What can hang from each mark
z_871: z_908
z_636: z_559 z_914
z_908: z_333 z_559 z_636 z_871 z_914
z_914: z_636 z_908
z_333: z_914
z_559: z_908 z_914

Known rows, with every way that one mark hangs from another
z_871(z_908(z_333 z_559 z_914(z_636))): [-4.90  3.83 -1.23  1.86 -1.11  0.53  0.58 -3.20 -0.37 -4.12 -0.46 -0.15
 -0.21  0.88  1.16  2.28 -1.77 -0.34 -1.90  1.56  0.49]
z_636(z_559(z_908 z_914)): [ 3.31 -2.73  1.65 -2.86  2.95 -1.62  3.19  3.44 -0.93  2.14 -1.12 -3.24
 -1.77 -1.33 -2.57  2.97 -0.63  2.71  0.83  3.76 -0.64]
z_636(z_559 z_914(z_908)): [-0.34  4.48  0.31  1.96  1.59  1.94 -2.81  0.24 -0.64 -0.95  0.34 -1.70
 -1.54  0.79  1.65  0.22 -0.92  1.70 -0.38  0.79  0.87]
z_908(z_871): [ 3.50 -1.84  0.45  1.50 -0.32  0.65  0.26  2.46  0.46  1.09  1.07 -0.30
  1.64 -2.33  1.31 -2.05 -1.88 -1.31  1.02 -2.21  0.00]
z_914(z_636(z_559) z_908(z_333)): [-2.48  6.42 -0.60 -0.38 -0.94 -0.91 -0.42 -1.02  2.80 -2.00  0.97  0.63
 -2.25  0.04  0.53  1.10 -2.04  1.77 -2.22  1.23 -0.65]
z_871(z_908(z_333 z_559 z_636(z_914))): [-6.30 -0.78 -3.78  1.16  0.71  0.54 -0.38 -1.58 -2.21 -0.22 -1.58 -0.38
  0.13  2.32  0.74  0.84  3.50 -0.40  0.84 -1.54  0.74]
z_559(z_908(z_333 z_636 z_914)): [-1.39 -1.76 -0.64 -1.44  0.23  2.55  0.04  2.04  0.61 -0.68 -0.58  0.37
  2.13 -0.50 -4.35  1.86  1.18 -0.82 -0.16  0.55  1.13]
z_871(z_908): [ 3.36 -1.00 -0.02  1.30  0.33 -4.33  0.66  1.43 -0.81  0.85 -0.62 -0.81
  1.65  0.32 -0.06  0.28 -0.61 -4.02  1.96  1.68 -0.56]
z_559(z_914): [ 2.07 -1.40  2.35 -1.20  1.90 -1.19  0.04  3.45 -0.94  0.98  0.70 -2.61
  1.28 -2.12  0.69  0.04  1.81 -0.98  0.75  3.12 -0.45]
z_871(z_908(z_333)): [-1.20 -0.45 -1.33  1.63 -0.53 -3.32  1.69  1.49 -0.23  0.05 -0.05  0.01
  1.47  0.38 -1.16 -0.02 -1.64 -3.88  0.43  0.70 -0.99]
z_636(z_559(z_908)): [ 4.68 -1.05  1.11 -0.68  1.20 -1.07  2.04  2.58  0.48  2.08 -1.10 -1.99
 -1.57 -1.25 -3.45  2.44 -3.26  2.10  1.77  2.41  0.59]
z_636(z_914): [ 0.18  1.43  1.08  3.08  0.48  3.10 -2.50  2.66 -1.43 -0.71  1.15 -2.02
  1.76 -1.79  0.86 -0.78 -0.76 -1.24  1.36  0.48  1.71]
z_333(z_914(z_636(z_559) z_908(z_871))): [ 3.34  2.43  1.39  0.12 -2.10 -1.15 -0.39 -4.93  1.03 -0.64  0.51  2.51
 -2.37  1.25  2.91 -1.45 -2.18  1.63 -1.57 -1.37 -1.03]
z_871(z_908(z_333(z_914))): [-0.24 -1.90  0.75  1.79 -1.67 -3.72  1.25 -2.13 -1.57  0.05 -0.41  1.54
  0.90  1.92 -1.08 -1.57 -1.61 -4.27  0.28  1.03 -1.06]
z_908(z_559): [ 1.53  0.15  1.71  1.09  0.84 -0.30 -0.48  0.17  0.27  0.24 -0.13 -2.32
 -0.23 -1.30  0.91  0.19 -0.29  1.44  2.13  1.60  1.75]
z_333(z_914(z_636(z_559))): [ 3.50  1.71  2.74  0.14 -2.06 -0.21 -1.48 -3.34 -0.21  0.47 -0.34  0.80
 -2.10 -0.34  0.62  0.58 -2.08  1.49  0.19  2.73 -0.13]
z_559(z_908(z_333 z_871) z_914): [-0.97 -4.32 -0.30 -1.79  1.14 -0.36  5.38  4.55  0.09  0.42  0.90 -0.93
  0.94 -2.25 -2.09 -0.32 -1.79 -0.08 -0.73 -1.63 -1.20]
z_333(z_914(z_908(z_636(z_559)))): [ 3.64 -0.42  1.56 -2.19  0.07 -2.17 -2.92 -4.25 -0.03  2.16 -1.43  1.93
 -1.71  3.29  0.32 -0.41  3.93  0.92  0.55  1.30 -0.58]
z_333(z_914(z_908)): [ 4.08  1.12  3.70  0.72 -0.62 -3.11 -1.85 -2.46  0.23 -0.86  1.02  0.89
  0.80  1.33  0.64 -2.39  0.13 -2.25  0.83  1.87  0.53]
z_914(z_636): [ 2.64  2.85  1.48  0.46 -1.18 -0.79 -1.07  1.27  1.52 -0.93  1.22 -0.37
  1.26 -2.65  0.77  0.53 -1.25 -1.28  1.06  1.90  0.61]

Rows
[-1.39  0.53  0.30  0.34  0.55  3.71  1.31  1.64 -0.08 -0.80 -0.65 -1.19
 -1.25 -0.79 -3.93  2.74 -4.30  2.23 -1.52  1.79  0.66]
z_636(z_559(z_908(z_333 z_914)))
[ 4.08 -0.71  2.44  1.13 -1.23 -1.93 -0.52 -2.51  0.27 -0.40  1.27  1.89
  0.87  1.16  2.05 -3.84 -0.96 -1.84  0.05 -2.11 -0.36]
z_333(z_914(z_908(z_871)))
[-1.64  1.28 -0.99  1.17 -0.73 -0.64  0.86  1.25  2.23 -1.35  2.03  1.10
  1.13 -0.34  1.18 -2.90 -2.01 -1.39 -1.57 -3.42 -0.71]
z_914(z_908(z_333 z_871))
[-0.28 -0.12 -1.20  0.02  1.37  3.90 -3.57  0.91 -1.86  2.27 -1.29 -1.11
 -0.81 -0.11  0.50  1.26  3.12  1.87  1.20 -0.09  0.72]
z_908(z_636(z_559 z_914))
[-1.79  4.07  0.95  2.42  1.53  1.29 -2.18 -1.12 -0.49 -2.69  0.97 -2.55
 -0.53  0.89  2.55 -0.64  0.49  1.71  0.68  0.37  2.59]
z_636(z_914(z_908(z_559)))
[-3.00 -0.29 -1.35  1.58  0.18 -3.07  2.35 -0.95 -0.49 -0.42 -0.87 -0.85
 -0.27  1.00  0.00  0.46 -1.11 -0.86  0.70  0.72  0.01]
z_871(z_908(z_333 z_559))
[-0.27  2.41  0.59  1.81 -1.13  4.42 -0.84 -2.36  0.46 -3.02  0.69 -0.60
  0.10 -1.75  3.47  0.27 -1.98  2.48 -1.17 -1.29  1.38]
z_908(z_559 z_871 z_914(z_636))
[-3.50  4.48  0.50 -2.07  0.19 -2.66  0.76  0.89  1.87 -3.18  2.29 -0.28
  0.38 -0.70  1.47  0.32  1.34 -0.68 -2.58  2.19 -1.17]
z_559(z_914(z_636 z_908(z_333)))
[ 3.91 -2.62  0.92 -1.23 -1.02 -2.03 -1.70 -3.25  0.50  1.11  0.15  3.21
  1.36  2.15  1.73 -3.31  3.74 -1.90  0.53 -2.98 -0.48]
z_333(z_914(z_908(z_636 z_871)))
[ 3.21  0.07  1.71  0.14  1.32  2.79  0.42  1.64 -0.52 -0.04 -1.25 -2.08
 -1.02 -0.83 -3.05  3.11 -3.51  2.27  0.05  2.85  1.18]
z_636(z_559(z_908(z_914)))
[-2.97  2.02  0.26 -2.07  2.09 -1.27  0.72  1.25  0.37 -0.03  0.45 -1.35
 -2.08  0.62  0.42  0.72  0.75  2.08 -2.66  2.38 -1.84]
z_636(z_559(z_914(z_908(z_333))))
[ 1.61 -0.88  0.55 -4.07  2.61 -3.50 -1.43  1.53  0.25  0.83  0.13 -0.69
  1.37  0.77  1.18  0.13  7.28 -1.14  0.22  1.93 -0.84]
z_559(z_914(z_908(z_636)))
[ 0.01 -4.79 -2.62 -1.83 -0.40 -0.04  2.99  2.90  1.64  1.78 -0.14  1.65
  1.64 -1.23 -3.25 -0.20  0.33 -0.57  0.86 -4.08 -0.16]
z_559(z_908(z_333 z_636 z_871))
[-0.57 -2.90  0.84 -0.93 -1.77 -0.14 -1.78 -1.67 -0.38  1.49 -0.17  2.49
  1.20  0.59 -1.52 -1.64  2.92 -1.85  0.72 -0.03 -0.08]
z_908(z_333(z_914) z_636)
[-2.31  5.87 -0.05  0.21 -1.46 -2.00 -0.57  0.14  3.26 -3.38  2.25  0.98
  0.56 -0.63  0.70 -0.27 -1.37 -1.33 -1.47  0.76  0.05]
z_914(z_636 z_908(z_333))
[-0.09 -1.16 -3.05  0.45  1.58  0.34 -1.73 -0.21 -2.89  2.32 -2.65 -0.54
 -0.59  2.38  0.55  1.95  3.22 -0.51  1.28 -0.04 -0.63]
z_871(z_908(z_636(z_559 z_914)))
[-4.81  0.56 -2.60  0.25  0.47  4.85 -2.59  0.97 -1.20  1.42 -0.75 -0.35
 -1.05 -0.02 -0.55  0.78  2.09  1.87 -0.51 -1.12  0.31]
z_908(z_333 z_636(z_559 z_914))
[ 3.46  2.08  2.03  0.52 -2.57 -2.11 -0.52 -3.84  1.47 -2.12  1.75  2.75
  0.40  0.52  2.78 -2.76 -1.27 -1.57 -0.80 -1.77 -0.48]
z_333(z_914(z_636 z_908(z_871)))
[-4.75 -1.26 -3.98  0.78 -0.08  6.11 -1.23  0.75 -1.13  1.83 -0.49  0.85
 -0.82 -0.17  0.87 -0.71  1.00  2.23 -1.23 -4.99 -0.43]
z_908(z_333 z_636(z_559 z_914) z_871)
[-1.61 -2.78 -3.20 -1.20 -0.37  2.33  0.12  0.66  0.77  3.20 -0.90  1.53
 -0.86 -0.50  0.01 -0.48  0.95  1.86 -0.74 -3.86 -1.52]
z_908(z_333 z_636(z_559) z_871)
[ 1.13 -6.28 -0.53 -1.71 -1.81 -0.41  2.51 -0.81  0.31  1.89 -0.47  3.28
  1.11  0.39 -3.32 -1.70  0.37 -0.99  0.80 -3.72 -0.29]
z_559(z_908(z_333(z_914) z_636 z_871))
[-4.40 -3.56 -2.56 -2.98  2.09 -3.65  2.30 -0.69 -1.79  1.24 -2.07 -0.78
 -0.25  1.98  0.55  1.49  6.10 -0.05  0.11  1.17 -1.50]
z_871(z_908(z_333 z_559(z_914) z_636))
[-2.69  0.24  0.74  1.36 -3.38  1.23  1.42 -4.89  0.59 -1.68  0.98  2.04
 -1.16 -0.53  2.07 -2.17 -2.73  1.84 -1.18 -2.67  0.43]
z_908(z_333(z_914(z_636)) z_559 z_871)
[-3.06 -1.54 -1.86 -0.44  0.53  2.47  0.37  3.00 -0.40 -0.04 -0.12 -0.22
  1.53 -0.75 -3.69  1.03  1.44 -0.68  1.23 -1.38  1.54]
z_559(z_908(z_333 z_636(z_914)))
[ 3.42 -1.69  0.36  0.53  0.81  4.00  1.81  1.42 -0.52  0.45 -0.97 -0.94
 -0.86 -1.08 -1.72  1.56 -4.39  2.57 -0.80 -0.97  0.35]
z_636(z_559(z_908(z_871 z_914)))
